Known rows, with every step that occurs:
somum godeb: [-14.2  12.4 -10.1 -38.2   9.4  -4.1   6.7  -9.1  -4.6  -1.7   5.4  13.4
 -12.4  20.9  -2.9  -2.6]
zeve somum tupu doli: [-13.5  -8.4 -15.5   5.7  32.6  -3.1 -13.0   6.1  30.3  -4.8 -18.8  -8.3
 -18.4   9.7   9.6 -12.8]
zafaluv somum godeb tupu doli: [ 40.6  -6.4 -20.8 -17.0  -4.4   8.5   6.7  -2.9  43.0  -3.0 -35.7  10.4
 -25.8  46.7  15.7 -19.2]
godeb somum tupu: [ -8.0  19.6 -16.4 -33.4  35.7  -8.9 -11.8 -25.1  26.3   4.3  -4.7  -6.3
  -6.7  11.1  -1.0 -20.6]
doli zafaluv somum tupu: [-33.2  17.2 -46.9 -22.9  28.2   3.7  -6.5 -21.7  32.7  -2.2  -6.3 -11.2
 -12.0  26.6  -1.1 -15.3]
tupu somum godeb: [  1.6  14.4  -7.9 -53.5 -17.4  -9.3   0.3 -12.4  -8.1   0.4 -21.8   7.4
 -13.6  15.6   5.0   1.4]
zeve somum tupu doli zafaluv: [-49.1   0.1 -28.8  15.1  11.5  -3.3  -8.0   7.6  41.5  -1.4 -23.1  -9.4
 -12.1  14.1   9.3 -13.9]
tupu doli somum: [ 16.8 -14.0  -9.8 -10.6  10.5  -1.2   5.5  14.7  34.1  -7.1 -27.7  -1.7
 -15.4  18.3  12.9 -39.5]
godeb somum tupu doli: [  8.8  -5.8 -11.4 -17.7  37.8  -7.1  -6.7  -5.9  49.1   3.5 -32.3 -13.3
 -12.7  12.9  15.8 -11.4]
doli tupu: [ -2.6   7.4  -6.4  -0.2 -11.9   0.8   9.5  37.1  -9.4  -7.6  13.9   4.7
  -0.2  10.4   0.1   3.8]
somum tupu doli zafaluv: [-46.5  -5.5 -22.5  -2.6  10.3  -1.2   3.7  10.9  47.6   0.0 -24.5 -16.8
  -9.9  19.1  14.6   3.0]
zafaluv somum zeve: [ 23.7   2.2 -29.5   1.2   5.0  12.6   1.7 -31.0   3.3   1.3  -0.2  -2.0
 -17.1  12.7  -6.4 -18.3]
doli zafaluv: [-36.3   6.1 -16.9  11.0 -14.8  -0.7   2.4   2.8  18.0   2.1  -8.4  -2.4
   2.8   6.7   1.4  -3.9]
tupu doli zafaluv somum godeb: [ -8.6   9.3 -42.6 -22.6  14.4  -0.8   2.2 -18.7  32.0   0.1 -23.8  10.6
 -17.4  34.2   4.8 -17.0]
godeb somum zeve: [ 24.9   7.9  -8.8  -2.5   3.1   0.0  -1.9 -32.8   8.1   9.2  -4.2   0.2
  -9.4   2.7  -5.8 -26.4]
tupu doli: [ 15.0 -21.3   2.2   8.9  10.1   0.3   1.6  14.2  28.7   0.1 -27.6  -7.7
  -7.9   3.6  16.4   6.6]
zeve somum tupu: [-34.7  16.3 -22.4  -5.5  28.0  -3.8 -19.1 -10.4   2.2  -6.3  10.5  -1.4
 -13.4   8.5  -8.1 -23.6]

Rows:
[-17.5  -0.9 -21.4  -3.2 -22.6   3.3  11.1   9.7  48.0  -0.1 -31.8   4.2
 -15.9  40.3  15.1 -10.2] | somum godeb tupu doli zafaluv
[ 14.8   8.3  -2.1 -18.8 -42.9  -4.8  -1.2  26.8 -12.4  -3.0 -23.4  -2.7
  -2.5   1.4   9.0   9.0] | doli tupu somum
[-10.4 -14.9  -7.9 -16.7  32.0   0.4   1.3   9.1  35.7  -2.5 -20.6 -17.9
 -15.7  15.8  16.5   7.9] | somum tupu doli
[ 14.4  14.3 -10.3 -35.5 -23.8   6.3  10.9  -8.1   9.2  -4.1  -1.1  19.7
 -19.7  48.9   0.2 -18.2] | somum godeb tupu
[-16.8  18.9 -19.8 -10.9  10.2  -8.5 -11.9 -14.2 -12.4  -4.1   7.6  24.2
 -15.0  13.9 -10.4 -29.0] | zeve somum godeb
[  7.4  -3.1 -40.5  19.1   7.0   4.7  -5.4 -11.0  45.6   1.7 -36.8  -3.2
  -7.3  16.3   9.2 -19.5] | tupu doli zafaluv somum
[ 11.1  21.2 -37.0 -25.8 -24.9   8.9   6.6 -20.9  27.2  -3.2 -13.7  21.3
 -21.6  57.8  -0.1 -33.0] | doli zafaluv somum godeb tupu
[ 18.3  -1.8 -39.8  10.6 -15.2  17.5   7.1 -22.2  36.4   1.4 -22.9  -3.3
 -23.9  35.8   4.6 -26.4] | godeb tupu doli zafaluv somum zeve
[ -0.2  18.4 -12.1 -54.6 -24.3  -8.3   5.7  11.6 -13.5  -4.3 -12.5  10.6
 -14.3  22.0   5.1   4.0] | doli tupu somum godeb
[  9.0  16.5 -33.0 -34.0  20.2  -0.1   0.1 -28.4   6.0  -1.8  -3.7  16.0
 -15.7  27.8  -4.6 -18.2] | zafaluv somum godeb
[ 13.4   4.2  -8.5 -17.9 -38.1   4.6   8.2   8.4 -16.9  -1.1  -9.0  -7.9
 -15.6   7.6   3.1   4.1] | doli tupu somum zeve
[ 22.5  -5.4 -12.2  -0.9  -9.5   3.1  -0.8   5.0  30.6  -4.9 -27.3  15.4
 -25.8  37.5  11.6 -25.4] | zeve somum godeb tupu doli
[ 34.5 -17.7   0.6   6.1 -16.2   8.2   6.7  14.1  39.6  -2.4 -32.6  -0.6
 -15.8  28.4  18.7  -7.0] | godeb tupu doli
[ 31.9   4.1  -4.4 -20.3 -51.7  10.2   5.5 -16.6  -1.5   2.1 -21.8  -5.1
 -21.9  21.8   5.1  -8.6] | godeb tupu somum zeve
